What can hang from each mark:
z480: z30 z358
z358: z30 z480 z604 z828
z590: z358
z257: z955
z333: z828
z970: z955
z604: z358 z753
z955: z257 z358
z753: z970
z36: z604
z828: z753

Every row comes from one small tree of marks. The marks that hang from a mark follow it in brackets, in the order of their numbers. Every link used is in the known rows. Which tree was each row made from?
Known rows:
z358(z480 z604): 0.24; -0.20; -1.54; -0.66; -0.49; 2.12; -0.58; 0.74; -0.28; -0.08; -1.74; -0.40; 1.35; 1.70; -1.95; 3.92; -0.71; 0.85; -0.98; 1.25; 1.56; 0.26; 2.69; 0.42; 1.15; 2.23
z257(z955): 0.05; -0.66; -1.81; 0.48; -0.95; -0.45; 1.28; 0.96; 1.03; -0.59; -0.76; 0.00; 0.02; -0.66; 1.67; 0.84; -2.38; -0.57; -0.12; 0.62; -0.17; -0.15; -1.74; -1.73; 0.02; -0.61
z828(z753): -0.57; 0.66; -0.31; -1.14; 0.67; -0.39; 0.59; 0.42; 0.60; -0.54; 0.48; -1.59; 0.04; -2.71; -0.36; 0.57; -1.73; 0.02; -0.70; -1.40; -0.59; -0.86; 1.99; -0.52; -0.30; 0.47
z753(z970): 0.80; -0.38; -0.54; 1.19; 1.54; -0.20; 1.73; -0.18; 0.05; -0.18; -0.55; -0.17; -0.15; 1.11; -1.01; 0.40; 0.49; -0.12; -0.28; 0.20; 2.35; -0.86; -0.85; -0.13; -0.62; 0.25
z257(z955(z358(z604))): 0.25; -0.67; -1.21; -0.13; -1.79; 0.01; 0.81; 1.95; 0.57; -1.77; -0.79; 0.44; 0.41; -0.02; 1.30; 1.05; -2.52; -0.41; -1.09; 1.18; 1.53; -0.04; -0.22; -1.54; 0.17; -1.90
z333(z828): -0.56; -0.07; 0.08; -0.55; 0.30; 1.15; -0.11; 0.18; -0.78; 1.12; -0.29; 0.05; -0.01; -2.01; -0.39; -2.55; 1.57; -0.20; -0.17; 0.27; 0.43; 0.61; -0.24; -0.01; -0.04; -1.72
z333(z828(z753)): -0.97; 0.41; -0.11; -1.33; 0.78; 0.88; 0.33; 0.53; -0.34; 0.73; 0.06; -1.04; -0.02; -3.78; -0.57; -2.17; 0.30; -0.18; -0.66; -0.69; 0.04; 0.02; 1.16; -0.42; -0.28; -1.36
z970(z955(z257 z358(z828(z753)))): -0.39; 1.74; -1.67; 0.10; -0.42; 0.57; 2.00; 1.03; -2.19; 0.64; -0.09; -0.18; 0.61; -1.33; -0.78; -2.85; 2.22; -1.10; -0.83; -0.02; 2.27; 1.06; 2.00; 1.06; -0.54; -2.11
z333(z828(z753(z970(z955(z257 z358(z30)))))): -0.31; 0.98; -1.09; -0.77; 1.29; 0.91; 1.98; 0.80; -1.46; 0.74; -0.13; -0.61; -0.20; -2.73; -1.11; -3.23; 1.55; -0.49; -1.05; -0.44; 1.60; 0.01; 1.43; 0.04; -0.84; -2.67
z358(z30 z604 z828): 0.47; -5.54; -1.92; -0.65; -0.95; 2.52; 0.98; 1.16; -2.36; 2.51; -2.43; 0.30; 0.67; 2.53; -1.82; 3.26; -0.33; 2.09; -1.91; -1.85; 1.33; -0.07; 3.04; -0.11; 0.53; 2.41
z753(z970(z955(z257 z358(z30 z480 z828)))): 1.03; 0.67; -2.41; 1.18; 1.14; 0.77; 3.29; 0.17; -2.12; 0.51; -1.24; 0.20; 0.15; 1.32; -2.04; -0.93; 1.73; -0.48; -0.63; 0.47; 4.18; 0.09; 0.87; 0.91; -0.66; -0.78
z753(z970(z955(z257 z358(z30 z480 z604 z828)))): 1.01; 0.02; -2.56; 1.18; 0.95; 1.14; 3.11; 0.61; -2.15; 0.58; -1.45; 0.18; 0.45; 1.94; -2.26; -0.17; 2.03; -0.32; -1.05; 0.52; 4.29; 0.04; 1.18; 0.88; -0.54; -0.56
z480(z358): 0.53; 1.04; 0.76; -0.36; 0.35; 0.53; 1.10; 0.36; -0.52; 0.63; 0.52; 0.88; 1.27; 0.05; -0.11; 2.77; -2.15; 0.72; 2.45; 0.86; 0.52; 0.05; 2.25; 0.02; 0.14; -0.72
z358(z30 z480 z604 z828(z753(z970))): 0.72; -3.56; -3.33; -1.47; 0.26; 3.26; 2.03; 0.88; -2.03; 1.83; -3.30; -1.34; 0.89; 0.90; -3.97; 5.66; -3.03; 2.44; -2.19; -1.57; 3.32; -0.79; 5.83; -0.02; 0.77; 4.50
z955(z257 z358(z30 z480 z604(z753) z828)): 0.79; 1.20; -0.60; -1.76; -1.53; 2.57; 1.04; 1.72; -2.80; 0.78; -0.77; 0.02; 0.61; 0.68; -0.92; -1.36; -2.26; 1.33; -2.94; 3.64; 3.42; 1.32; 6.40; 0.73; 0.17; -1.32
z955(z257 z358(z30 z480 z828)): 0.76; 2.12; 0.46; -1.52; -1.60; 2.00; 0.64; 0.77; -2.49; 0.96; -0.63; 0.56; -0.18; -0.23; -0.70; -1.82; -1.51; 1.06; -1.70; 2.09; 3.64; 1.22; 5.38; 1.07; -0.14; -1.54
z590(z358(z30 z604 z828)): 1.07; -4.42; -1.50; -1.33; -0.91; 1.51; -1.46; 1.34; -2.05; 2.12; -0.92; 0.69; -0.54; 0.34; -2.49; 0.96; -1.84; 1.02; -1.17; -0.01; 0.23; 0.44; 2.52; 0.05; 0.72; -0.11
z36(z604(z358(z30 z480 z828(z753)))): -0.46; -0.83; -0.78; -0.88; 0.37; 2.17; 1.39; -0.57; -0.08; -0.79; -2.02; -0.05; -1.47; -0.66; -0.62; 3.20; -4.01; 1.04; -1.85; -0.06; 0.08; 0.15; -0.10; -0.72; 1.26; -0.38
z970(z955): -0.18; -0.04; -2.95; 1.00; 0.49; -0.01; 1.67; 0.06; -1.34; 0.28; -0.52; 0.07; 0.47; 0.39; -1.09; -0.59; 2.65; -1.25; 0.55; -1.08; 0.02; 0.52; -1.25; 0.78; 0.01; -0.43
z955(z358(z604)): 0.24; 0.04; 0.86; -0.92; -1.13; 0.64; -0.72; 1.41; -0.79; -1.64; -0.09; 0.55; 0.63; 0.92; -0.53; 0.33; 0.00; 0.22; -1.49; 0.90; 2.43; 0.18; 2.32; 0.23; 0.21; -1.88
z36(z604(z753)): -0.71; 0.23; -0.31; 0.61; 1.29; 0.72; 2.44; -0.54; 1.51; -0.94; -0.15; -0.77; -1.35; -0.11; 0.31; -1.30; -2.54; -0.04; -1.24; 2.02; -1.20; 0.24; -2.37; -1.10; 0.56; -1.15
z753(z970(z955(z257 z358(z480(z30) z604 z828)))): 0.86; 0.57; -2.39; 1.38; 1.07; 1.07; 4.22; 0.63; -2.06; 0.28; -1.12; 0.06; 0.86; 1.44; -2.53; -0.40; 1.07; -0.58; -0.22; 0.90; 4.51; 0.34; 1.21; 0.84; -0.50; -0.03

Which tree is each row?
0.31; 1.52; -2.79; 0.15; 0.12; 0.56; 2.49; 0.20; -2.12; -1.19; -0.45; 0.26; 0.65; 0.10; -2.23; -0.54; 0.08; -1.08; 1.18; -0.10; 2.05; 1.05; 0.98; 1.15; 0.33; -0.68 -> z970(z955(z358(z480(z30))))
0.07; -0.10; -1.63; 0.04; 1.62; 1.95; 3.73; -0.54; -0.27; -1.51; -1.44; -0.70; -1.14; -0.62; -0.96; 1.33; -5.87; 0.52; -1.47; 3.00; 1.24; 0.54; -0.63; -1.11; 1.12; -0.07 -> z36(z604(z358(z480(z30) z828) z753(z970)))
1.40; 0.16; -3.18; -1.20; 1.32; 1.43; 2.90; 0.26; -2.92; -1.54; -0.94; -1.21; 0.30; -1.57; -1.36; 1.70; -7.67; 0.72; -0.98; 4.41; 2.63; 0.68; 3.56; -0.66; 0.87; 0.92 -> z604(z358(z480(z30) z828) z753(z970))
1.03; -2.91; -2.32; -2.31; -0.59; 2.08; -1.38; 1.18; -1.84; 1.70; -1.34; -0.45; -0.35; -1.14; -3.69; 2.58; -4.00; 1.32; -1.33; 0.11; 0.82; 0.18; 4.75; 0.18; 1.09; 1.27 -> z590(z358(z30 z480 z604 z828(z753)))
0.47; 2.42; 0.30; -2.06; -1.24; 1.81; 0.99; 0.96; -2.19; 0.75; -0.36; -0.16; -0.07; -1.57; -0.93; -1.51; -2.45; 1.12; -1.99; 1.41; 3.31; 0.80; 6.36; 0.83; -0.28; -1.25 -> z955(z257 z358(z30 z480 z828(z753)))
-0.28; 0.46; -1.20; 1.22; 1.96; 0.60; 3.65; -0.47; 0.87; -1.46; -0.47; -0.69; -1.34; 0.41; -0.60; -1.72; -1.47; -0.57; -1.28; 2.01; 0.71; 0.06; -2.74; -0.84; 0.22; -1.95 -> z36(z604(z753(z970(z955(z358)))))
-0.14; 0.48; -2.14; 0.19; 1.98; -0.54; 2.58; 0.27; 0.02; -0.47; -0.17; -1.61; 0.15; -1.68; -1.53; 0.61; -0.08; -0.64; -0.59; -1.76; 1.12; -1.23; 0.87; -0.26; -0.73; 0.48 -> z828(z753(z970(z955)))
0.86; 2.04; -2.81; 0.51; 1.74; -0.01; 2.92; 0.35; -1.36; -0.84; 0.25; -1.30; 0.09; -0.21; -0.86; -2.94; -1.41; -0.78; -1.03; 3.82; 1.96; 0.41; 1.25; 0.09; -0.37; -1.24 -> z604(z753(z970(z955(z257 z358(z480)))))
0.35; -1.69; 0.28; -0.54; -0.44; 2.10; 1.20; 1.23; -1.42; 1.96; -0.86; 0.69; 2.23; 0.77; -1.02; 4.48; -1.95; 1.58; 1.15; 0.42; 2.17; 0.23; 3.91; -0.03; 0.57; 1.02 -> z480(z358(z604 z828))
0.98; 0.14; -0.93; -0.44; 0.88; 1.29; 5.37; 1.32; -1.73; 0.05; 0.91; 0.50; 2.31; 1.06; -1.40; 3.34; -6.50; 1.05; 3.55; 2.13; 0.02; 0.70; 3.71; -0.47; 0.47; 0.94 -> z480(z30 z358(z604(z753)))
-0.68; 1.07; -1.08; -0.32; 1.54; 0.85; 1.92; 0.61; -0.80; 1.19; -0.16; -1.03; 0.10; -3.04; -0.93; -3.09; 1.97; -0.76; -0.86; -0.31; 1.14; 0.02; 0.71; -0.04; -0.79; -1.91 -> z333(z828(z753(z970(z955(z257)))))
0.42; 0.84; -2.40; -1.34; 0.24; 1.66; 2.25; 0.51; -2.73; -0.52; -1.32; -0.50; 0.65; -2.26; -1.42; 2.81; -4.60; 0.35; -0.61; 1.06; 2.30; 0.75; 3.75; 0.22; 0.66; 0.76 -> z604(z358(z480(z30) z828(z753(z970(z955(z257))))))
0.86; 0.36; -2.80; -2.05; 0.22; 1.54; 1.67; 0.42; -2.94; -1.43; -0.59; -1.11; 0.39; -2.31; -0.60; 1.33; -8.13; 0.80; -0.90; 4.26; 1.01; 1.31; 4.24; -0.56; 1.31; 0.82 -> z604(z358(z480(z30) z828) z753)
1.25; 0.86; -4.30; -0.56; 1.36; 1.47; 3.91; 0.53; -3.65; -0.98; -0.91; -1.10; 0.60; -1.29; -1.38; 0.44; -5.98; 0.02; -1.10; 4.47; 2.58; 1.21; 3.20; -0.12; 0.63; 0.23 -> z604(z358(z480(z30) z828) z753(z970(z955(z257))))
0.12; 0.15; -1.18; -2.23; -0.50; 1.56; -1.03; 0.43; -1.84; -0.84; -1.41; -0.71; 0.32; -2.76; -0.71; 3.78; -4.38; 0.87; -1.65; 0.77; 1.73; 0.35; 3.97; -0.12; 1.07; 0.66 -> z604(z358(z480 z828(z753)))
0.87; -2.85; -1.28; -1.89; -0.26; 0.58; -0.97; 0.66; -1.61; 1.70; -0.05; -0.17; -1.24; -2.38; -2.37; -0.23; -3.50; 0.75; -0.60; -0.86; -0.26; 0.03; 2.90; -0.16; 0.29; -0.25 -> z590(z358(z30 z828(z753)))
1.10; 0.99; -0.73; -1.30; -1.03; 2.50; 1.59; 1.70; -2.78; 0.67; -0.96; -0.03; 0.55; 1.06; -1.15; -1.27; -1.98; 1.31; -3.04; 3.72; 4.23; 0.98; 6.12; 0.66; -0.05; -1.17 -> z955(z257 z358(z30 z480 z604(z753(z970)) z828))
0.67; 3.78; 0.08; -1.20; -0.96; 1.60; 2.02; 1.79; -1.65; -1.02; 0.63; -0.09; 1.08; 0.38; -0.50; -2.18; -3.04; 0.22; -1.41; 4.91; 2.59; 1.57; 5.23; 0.69; 0.10; -1.83 -> z955(z257 z358(z480(z30) z604(z753)))
0.63; -0.61; -1.49; -0.37; -1.45; -0.36; 1.41; 1.32; 0.06; -1.56; -0.62; 0.69; -0.48; -0.19; 1.33; 0.46; -3.36; -0.19; -0.47; 0.52; 0.81; -0.14; -0.33; -1.54; -0.08; -2.21 -> z257(z955(z358(z30)))
1.70; -0.98; -3.66; -1.58; 1.12; 1.50; 1.58; 0.28; -3.31; -1.02; -1.52; -0.88; -0.40; -0.51; -1.05; 2.14; -6.53; 1.28; -2.22; 3.61; 2.13; 0.20; 3.72; -0.58; 0.79; 0.16 -> z604(z358(z30 z480 z828) z753(z970))
0.88; 2.39; 0.21; -1.37; -1.55; 1.87; 0.11; 1.63; -1.85; -0.16; -0.37; 1.02; 0.41; 1.81; -0.39; -0.59; -0.42; 0.80; -2.21; 2.79; 2.40; 0.92; 4.86; 1.06; 0.00; -2.44 -> z955(z257 z358(z30 z480 z604))
-0.06; 2.52; -1.43; 0.55; -0.35; 0.10; 1.58; 0.87; -1.94; -0.03; 0.33; 0.61; 0.47; 0.18; -0.18; -3.25; 3.06; -1.51; -0.44; 0.78; 1.42; 1.22; 0.62; 1.28; -0.51; -3.12 -> z970(z955(z257 z358))
1.31; 0.83; -3.23; -2.27; 0.47; 0.76; -0.02; 0.39; -2.60; -2.16; -0.35; -0.42; -0.51; -0.57; 0.33; 1.63; -6.59; 0.81; -1.77; 4.11; -1.00; 0.62; 3.15; -0.46; 1.12; -1.38 -> z604(z358(z30 z480) z753)
0.79; -1.94; -2.82; -1.46; 0.78; 2.25; 2.31; -0.38; -1.86; 1.67; -2.53; -1.46; -0.26; -0.99; -3.48; 3.49; -3.92; 2.01; -0.89; -1.79; 3.04; -0.76; 4.92; 0.01; 0.34; 3.92 -> z358(z30 z480 z828(z753(z970)))
1.42; -3.02; -2.89; -1.96; -0.48; 2.14; -1.17; 1.10; -2.30; 1.62; -1.09; -0.28; -0.39; -0.31; -3.30; 1.17; -4.42; 1.26; -1.35; 2.16; 0.69; 0.79; 4.24; 0.12; 1.27; 0.87 -> z590(z358(z30 z480 z604(z753) z828))
-0.11; 1.74; -1.31; -0.02; 1.57; -0.48; 2.55; 0.67; -0.27; -0.68; 0.31; -1.35; 0.18; -1.79; -1.16; -0.74; 0.16; -0.77; -1.11; -0.84; 1.80; -0.90; 1.71; 0.02; -1.00; -0.90 -> z828(z753(z970(z955(z257 z358))))
0.16; -1.54; -1.45; 0.08; 1.52; 1.45; 2.90; -0.35; -0.47; -1.04; -1.39; -0.25; -1.73; 0.20; -0.01; 0.80; -4.32; 0.74; -2.46; 1.98; 0.21; 0.02; -1.37; -1.32; 0.69; -1.52 -> z36(z604(z358(z30 z828) z753(z970)))
0.37; 0.08; -1.65; -0.44; -1.78; 0.55; 0.72; 1.73; 0.44; -1.83; -1.24; 0.23; 0.58; -0.22; 0.56; 1.93; -3.36; -0.17; -0.90; 1.71; 2.13; 0.13; 0.55; -1.31; 0.54; -1.13 -> z257(z955(z358(z480 z604)))
